Each row was made from one walk, in order. Every step used is in the known rows, and no mark comes twice. Write each row's walk.
Known rows
vobalu > suzik > fute > sadil > nagok: [-19  33  11 -14 -34  -1   3  28 -11 -12 -22  -9  14 -24 -24 -22  -5 -37
  -1 -23  -7 -16   7   7  24 -12  14  -7  44   0  12  18 -17  15  26   4
  23 -12  39  23  10  -1 -11   2  26 -25 -26   1  -6 -11 -31   1  -5   8
  -2 -14  11  45  30]
sodu > sadil: [-30  21  -2 -28  14  34   8  10   2  -2 -44 -31  48 -21 -11  17  20  -6
   7 -18 -15  -4   2 -12   7 -21  17  -9   0  -8   6  15   6 -27  15  -5
  -7 -16  32   3   3 -13  -4  -1  13 -18 -13  -8  -3  16 -21  -9  -8 -18
 -10  -4  15  30  -7]
suzik > fute > sadil: [-27  15  -4 -15 -11   5   3  20  -6   3 -28 -22  34 -13 -23 -11  -1 -22
   0  -1   0 -12  16 -11  21 -24  20   3  30 -17  21   3   0 -11  29 -11
  10 -15  34  -3   4  14 -16  15  -7 -15 -12  -6  -9  20 -24 -11  -5   2
 -16  -8  11  36  13]
suzik > fute > sadil > vobalu > pato: [-34  34  -5  -6   2 -31  -4  35  -8 -17 -40  -6  27 -14 -10  18  -8 -19
  -9 -22 -11 -15  21 -28  13 -16   1  -9  12 -23  16   4  18 -41  17  -5
  -7 -27  45  -4   9  11 -14   6 -18 -35 -22 -12   3  -3 -22 -11   2  20
 -26   0  -4  38  28]
suzik > fute: [-30  17   1 -21  -5  12   5  18   7  -2 -31  -7  32   1  -6  10   6 -18
   5 -17 -10 -20  14  -5  15 -21  19  16  13 -19  19  16  13 -10   7  -4
   7  -9  25  10  15   4  -3  -3  18  -9 -11 -13   2  24 -18   2 -14  -3
 -14  -3  -1  37  25]
sodu > suzik > fute > sadil > vobalu: [-27  22  -3   4  -1  -1  29  28 -15 -12 -34 -16  30  -5  -3  12  -2 -17
 -14  -3 -34 -18  22 -15  20 -20 -18  -6  20 -14  19   0  10 -15   7   8
  -9 -23  46 -12   3  22 -25  15   0 -14  -8 -16 -13   0 -24  -4  -3  12
 -22 -16   3  42  21]
nagok > suzik > fute > sadil > vobalu > pato: [-30  28  -6   2  14 -43  17  31 -13 -17 -38  -4  24  -5  -6  12   1 -20
  -1  -7  14   3  25 -30  26  10   3  -1  18 -14  15   7  10 -26  11   4
   4 -38  46   5   9  -2 -12  11  -6 -38 -28 -28   8  -3 -33  -1  -7  31
 -26  -4  -4  34  34]
fute > sadil: [-16  20  -7 -16 -12  25   3  13 -17   0 -39 -35  24 -28 -21  -9   1  -7
  -9  12   6   7  16 -20  14 -22  20  -9  12  -7  30  -3   3 -15  19 -20
  -7 -16  43 -12   7   1 -12   2   8 -26 -12 -11 -15   8 -27 -22 -13  -7
 -16  -5  17  22   4]
vobalu > suzik > fute > sadil > nagok > pato: [-20  26   6 -15 -19   5  14  26 -12 -18 -25 -10  19 -28 -29 -16   6 -24
   9 -10   4 -29  31  14  20  -1  17  -9  48   3  17   3 -10   2  -1   8
  31  -6  40  23  12  -7 -16  -1  -1 -20 -20  -2 -22 -23 -33   4 -13  -7
  -9 -20   2  39  29]
sodu > suzik > fute: [-35   8   2  -7   1  18   5  22  -1   7 -26   1  39  10  -3  15  12 -12
   1 -13 -32 -20  14   0  13 -17   5  27  32   0  17  13  15  -9   8   4
   2   3  35   1   7  11 -10   5  28  -4  12 -20   1  38 -23   4  -5  -1
 -10 -14  -1  34  29]
pato > fute > sadil: [-12  33 -11  -8  -2  27  -3  22  -4  -7 -43 -29  45 -15 -30 -12   1  -9
  -4  13 -16 -14  19 -24   6 -30   7 -18  -1 -17  11 -13  -2 -15  -5  -2
 -22 -20  50  -2  13 -13 -13   9  28 -38 -23  -6 -16   8 -19 -20 -13  -6
 -17 -23  18  17   2]
vobalu > sadil: [-13  29  -8 -26  -4  24   0  -5  11  -2 -30  -7  25 -12 -10   3  -7 -23
   6  -2  -5   1   8  -6   3 -23  17   3  19  11  17  17   1 -10  12  -2
  -6   7  33 -11  20 -17   1  -4  14 -37  -3 -23  -6  13 -12 -21 -15  -2
 -29   4  15  18  11]
pato > fute: [-17  24  -4 -19  17  42  10  21   4 -19 -45 -22  43   3  -5   5   2  -8
   1  -2 -19 -23  21 -18   8 -30   9 -11  -9 -17   9  -5  -3  -6 -13  -1
 -22 -10  42   4  22  -6   3   2  48 -29 -10  -8   3  17 -18  -6 -18 -13
  -7 -21   4  21  10]
pato > fute > suzik: [-23  19  -5 -11   6  30   4  22  -3  -7 -52 -27  37  -4 -14  -4   6  -3
   4  -9 -13 -15  32 -11   7 -34  12 -15  13 -21  12  -5   6 -17   0  21
 -30 -28  49  25  19   5  -2  -4  66 -43 -15  -5   2  31 -20  -5 -26   0
 -11 -18  12  22  20]
nagok > sadil > vobalu > pato > fute > suzik: [-20  25  -8  -7  29  -3  -2  45  -7 -26 -68 -19  40   0  -2  42  17   7
  11 -23 -24 -13  24 -23  12 -17  -1 -21 -10 -29   0 -12  21 -36 -16   5
 -39 -49  58  25  31   3   4  -9  28 -57 -24 -17   4  12  -1   0 -36  13
 -13 -12   0  36  30]
nagok > suzik: [-12  10   3 -18  25   3  22   4  -1  -5 -30 -22  27   4  -6  -2   4  -6
   6  10  11  14   4 -15  23  -5  16   3  10   5  12  15   0   8 -16  -9
   0  -9  27  15  18 -14  -3   5  34 -22 -10 -26  11  14 -32   5 -22  -3
 -20  -3   1  24  20]
nagok > pato: [-25  18 -16 -28  19  26  11  11 -10 -15 -38 -11  33  -5 -16   4  19  -4
   5  13   8  -6  18  -3   7 -11  22  -3   7  -1  18  -5   8 -20 -27  -6
   6  -9  32   5  16  -3 -16 -12   4 -13   3 -21 -10 -10 -23  -6 -27 -24
  -8  -5  -3  27   4]
suzik > fute > sadil > nagok > pato: [-24  26  -7 -24  -3  -9  12  28 -13 -16 -28 -20  19 -14 -28 -20   7  -9
   4   5   2 -22  31  11  24   1  14  -7  38  -4  19  -9 -11 -31   1  -7
  22   0  49  10   6  13 -27  17  -8 -12  -2  -9 -32 -28 -33   0  -4  -6
  -2 -16   1  32  17]
vobalu > sadil > nagok > pato > fute: [ -8  41   0 -29  12  20   8  14   9 -33 -31   0  31   1 -20 -14   0  -8
  24   8 -23 -32  44  -2  14 -17   9  -9  24   3   5  -2 -14 -20 -21  16
 -10   7  56  21  36 -23  -6   4  24 -52   3 -17 -23 -25 -22  -2 -20 -14
 -18 -17   4  13   7]
suzik > fute > sadil > nagok: [-21  28   3 -24 -11 -16   5  27  -4  -4 -28 -14  20 -16 -22 -20  -5 -16
   7  -8 -12 -23  15   5  22 -15   9  -4  40  -6  16  10  -9 -20  28  -8
   9  -8  49   4   8  13 -18  16  10 -23  -2  -8 -15  -3 -30  -4  -1  13
  -8  -9   6  30  20]
sadil > vobalu > pato > fute > suzik: [-28  25  -8   4  15  -6  -5  43  -9 -21 -66  -5  29  -7   0  22   4   0
  -4 -28 -21 -21  40 -30   2 -28  -7 -29  -9 -34  -3   1  15 -32 -11  18
 -38 -51  63  17  24  12  -2  -7  43 -61 -17 -16  11  16 -20  -1 -22  13
 -19 -16   0  24  34]
fute > sadil > nagok: [-17  26  -2 -22   6   1   8  23 -18  -4 -30 -31  23 -23 -26 -16  -9  -6
   4   9  -7  -7  18   0  22 -20  10 -10  26   2  28   1 -15 -12  13 -12
 -10  -5  62   6  14   4 -13  17  22 -31  -5  -7 -18 -12 -30 -11 -15   3
 -13  -9  21  18   9]
nagok > sadil > vobalu: [ -8   9  -9 -23  38  16  22  30 -18 -34 -54 -22  29  -1  -3  32  13  -6
  14  -4 -14   1  -4 -14  19 -14   3   1 -19 -13  22  -2  18 -22  -3  -6
  -9 -37  25   1  30 -18  -2  -5  -8 -13  -7 -36 -15  -8   5 -10 -39   2
   0  -6  -6  40  11]
vobalu > suzik: [-16  18   5 -19 -12  40   5   5 -12  -4 -36  -6  21 -16 -12  11   6 -23
  -4 -21   4  -5  -4  -4   4 -27  26   2  15   2   6  27   2  20 -11   1
   5  -8  22   9  19 -17   2 -22  37 -22 -20  -9   9  19 -21  -9 -15 -16
 -12 -16  10  35  26]

Which walk is each row?
[-16  27  -7   5  12 -25  35  29 -16 -22 -36 -28  21   2 -15  -1   5 -16
  12   0   1  -5  16 -24  29   3  -1  -4  11 -13  21   4   2  -7  10   2
  -1 -40  36   6   9  -3 -18  27   0 -13 -28 -28  -2  -5 -33   6 -11  19
 -21   2   5  43  26] | nagok > suzik > fute > sadil > vobalu
[-12  33  -7 -23  -2  23   7  21   0 -18 -40 -15  23  -5 -35 -16  11  -1
  17   9 -12 -28  53   4  14 -10  11 -25  35   0   7  -2 -10 -25 -14  36
 -21  -9  62  29  27 -18 -14  -3  32 -68 -14 -15 -21  -8 -26   6 -30  -8
 -14  -8  10  21  21] | vobalu > sadil > nagok > pato > fute > suzik
[-17  28 -19  -9  24  22  25  31 -17 -37 -55 -40  39 -12 -21   1   7  -1
  -2  20 -18 -14  37 -30  17 -15  -5 -33 -23 -20  20 -30  -6 -33 -31   4
 -21 -34  48  -1  16 -10 -27  10 -10 -37 -15 -18 -35 -35 -17 -13 -18 -11
 -15 -28   3  22  -1] | nagok > pato > fute > sadil > vobalu
[-16  36   3 -10   5 -36 -10  27  -5 -17 -38  -8  41   3 -24 -17  -9  -8
   2  14  10  -3  35 -19  35  -3   1 -20  22   2   2  -4 -14 -18  -5   1
 -25 -17  82  30  20  -1  -1  11  43 -67 -24 -15   1  -6 -49   1  -2  24
 -14 -16   9   6  23] | vobalu > pato > fute > sadil > nagok > suzik
[ -9  44  -2   1  -7  32  19  30 -14 -31 -54 -26  37 -20 -19   8  -8 -17
  -6   2 -23 -20  24 -32   1 -22  -6 -33 -18 -19  11   3  -5  -2  -5  13
 -21 -35  40  11  21 -29 -13  -6  35 -46 -37  -4 -11 -16 -20 -17 -20  -1
 -21 -30  11  36  25] | pato > fute > sadil > vobalu > suzik
[-16  18 -11  -1   8  14  19  20 -21 -20 -48 -34  22 -35 -19   6  -3 -10
  -9   9  -9   5  10 -27   9 -25   3 -22  -7 -13  30   0   9 -27   3  -6
 -12 -32  33 -15  16  -5 -18   7   0 -24 -13 -19 -19 -17 -19 -21 -17   6
 -26 -11   9  33   5] | fute > sadil > vobalu
[-34  22  -2 -20  18  39   3  33   3  -9 -52 -31  45 -13 -28   6  33   9
  18 -10 -24 -30  50   3  20  -8   3 -31   9 -15  -3  -9  -6 -40   0  21
 -12 -26  62  41   8  -4 -17  -4  29 -46 -18  -3 -16 -10 -35  12 -24 -20
   7 -22   3  34  10] | sodu > sadil > nagok > pato > fute > suzik
[-21  18   9 -24  11 -29  20  27   1  -9 -24  -1  18  23  -7  -7  -4 -19
  33 -15   1  -6   9   8  41   1  10  11  34  -1  12  18 -11   5   6   7
  13 -18  37  32  22   8   3  21  38 -23  -2 -25  11  10 -40  25 -11  12
  -4  -1  -7  29  38] | sadil > nagok > suzik > fute
[-24  21  -2 -24  15  20   7  28   0 -31 -42 -16  41   9 -18  -8   8   4
  15   8 -17 -37  31   4  14 -17  -3 -15  -3 -10  11 -11 -12 -19 -31   1
 -16 -10  57  24  29  -4  -1  -9  38 -30  -7 -12 -20 -17 -27  -3 -26 -16
  -1 -26  -4  12  15] | sadil > nagok > pato > fute
[-14  16  -6 -25  20  30   5  17   1 -25 -44 -17  45   9 -11   1  17   0
   4  16  -8 -23  27 -14   3 -14   9 -14  -8 -17  11 -14   1 -28 -41  10
 -15  -8  33  16  24  -9  -8  -8  20 -25  -2 -16 -19  -2 -20  -3 -24 -28
  -9 -22  -5  14   7] | nagok > pato > fute
[-21  34   6 -10 -33  20  10  18 -11   0 -26 -10  23 -23 -19  -9  -1 -34
  -9 -20  -1 -14   0 -11   8 -20  29   2  27 -10  14  17  -3  19  18   4
  22 -12  26   9   8  -8 -12  -1  13 -15 -30   3  -5  14 -26  -8  -3  -3
 -11 -13  10  47  30] | vobalu > suzik > fute > sadil
[-28  18   2 -26  -4  23   8  17   4  -3 -38 -26  47 -15 -16   7  19  -2
   8 -17 -24 -16   1   4  18 -18  10 -12   4  -9   2   9 -13 -26  20  -3
  -2 -18  58  18  16  -7   0   3  23 -24  -3 -12   1  -5 -25  -4  -9 -15
  -5  -5   7  35   7] | sodu > sadil > nagok
[ -8  35   2 -10  11  -6  17  24 -14 -15 -37 -24  32   1 -34 -30 -10  -2
   5  29   3  -4  25 -17  33 -14   1 -20  19   2  15  -5 -25   0   4   0
 -15 -24  67  25  17  -8  -6  22  53 -46 -20 -10 -13 -12 -44   6 -14   7
  -7 -23  11  14  15] | pato > fute > sadil > nagok > suzik
[ -8  20   3 -19   0 -12  17  20 -17  -1 -29 -25  20 -14 -27 -19  -6  -8
  10  27  19  15  19  -5  35  -5  10 -17  36  14  24  -1 -18  -5  12  -8
   3 -21  54  24  13  -4  -9  23  26 -29 -13 -17  -3 -14 -42   3 -16   9
  -7  -2   5  12  18] | fute > sadil > nagok > suzik
[-26  15   2 -16  10 -26  22  19   8  -2 -27  -2  27  23  -6   7   6 -22
  15  -6  11  -4   5  -5  27   4  22  17  21  -8  12  13   4   0   5  -2
  10 -15  25  18   7   1  -2  18  29  -7 -16 -19  16  23 -36  13 -21  10
  -8   0   0  34  27] | nagok > suzik > fute
[-10  26  -5 -37   8  18   8   3  -5 -24 -27   0  19  -4 -26 -14   6  -7
  11   8   0 -16  28   5   8  -4  21   0  35  17  13   7  -3 -23  -5   4
   8   2  48   7  25 -13  -7  -5   6 -41   1 -24 -23 -26 -19  -5 -25 -10
 -22   0   4  22   5] | vobalu > sadil > nagok > pato
[-25  28 -12  -5  19 -10  -6  33  -6 -35 -57 -10  48   4   7  33  -4  -4
   2 -12 -26 -28  18 -37  -4 -24  -8 -17 -20 -30   2  -1  17 -31 -19   7
 -33 -32  56   2  26  -6   5  -9  34 -49 -12 -21  10   1 -17 -17  -8   9
 -27 -20 -11  24  26] | sadil > vobalu > pato > fute
[-14  19  -7 -15  10  23   6  36  -6 -18 -50 -25  34  -7 -26  -7  18   5
  23   0  -9 -32  51   7  18 -11   8 -26  15 -14   7 -15  -8 -23 -19  14
 -17 -21  54  42  23   5 -14  -4  45 -48 -10 -14 -18  -6 -38  12 -31 -17
  -1 -22   2  22  18] | sadil > nagok > pato > fute > suzik
[-17  21   8  -5  -4  17  27  33 -10 -34 -37  -1  18 -13   5  20  -1 -23
  10 -42 -22 -29   2 -11   6 -20   7  -5  -2 -20  11  32  11   9   6  14
  16 -28   9  16  15 -10   6  -9  27 -16 -22  -9  12   6 -12   2 -14   3
 -20 -11 -10  50  46] | sadil > vobalu > suzik > fute
[-12  15   4 -11   7  13  26  36  -9 -29 -43  -8  22  -5   1  30  19 -22
  23 -29 -14 -29 -11   0  14   3  12  10  -2 -19   7  23   9  10  -3  12
  17 -38  11  12  24 -28   8  -5  13  -3 -26 -15  -1   9   3   3 -35  -2
   3 -10 -16  60  42] | nagok > sadil > vobalu > suzik > fute
[-19  30 -12 -17   6  33  11  19 -11 -20 -47 -27  47 -11 -28 -14  12  -3
  -6  23  -2 -18  35 -21   7 -13  14 -21   9 -15  17 -27   0 -22 -24  -4
 -18  -9  55  10   6  -7 -22   3  -3 -28 -13  -8 -36 -12 -24 -11 -10 -24
 -13 -26  10  16  -2] | nagok > pato > fute > sadil
[-34  24  12  -5 -17  -5  11  26 -11   5 -20 -19  30  -4 -17  -7  -4 -13
  -5   7 -34 -25  30  13  29 -17  -8   5  53   8  18   2  -9 -12  20   2
   3  -1  59   9   3  25 -23  15  18 -13   2  -6 -18   7 -38  -1   7  12
 -11 -16   4  27  29] | sodu > suzik > fute > sadil > nagok
[-32  26  -2  -5   2   0  17  30 -12  -7 -23 -13  30  -4 -27 -10  13  -6
   0  19 -14 -25  39  13  35   6  -4   3  54  14  22 -10 -11 -16  -3   3
   8   5  60   3   2  18 -30  18 -12  -5   7 -14 -37  -8 -40   6  -4   3
  -7 -21   1  30  16] | sodu > suzik > fute > sadil > nagok > pato
[-13  27  -3 -30  12  14  13  18 -17 -14 -35 -24  25 -25 -37 -15   5  -6
   1  24   4  -5  31   1  27  -8  17 -16  27   5  22 -18 -12 -26  -7  -8
   5 -19  57   5  15  -1 -25   3  -2 -27  -8 -15 -33 -31 -32 -10 -14 -14
  -5 -18   6  15   1] | fute > sadil > nagok > pato
[-23  19 -11 -16  17 -16   3  18  -4 -24 -52   2  39  -3  15  35   0  -4
  -4 -14 -11  -3  11 -18  -4 -21  -1 -12 -10  -7  10   2  19 -34 -10  -6
 -17 -28  47  -4  22   7   1 -12  14 -42  -9 -24   8  -5 -16 -16 -11   6
 -30   0  -7  24  24] | sadil > vobalu > pato
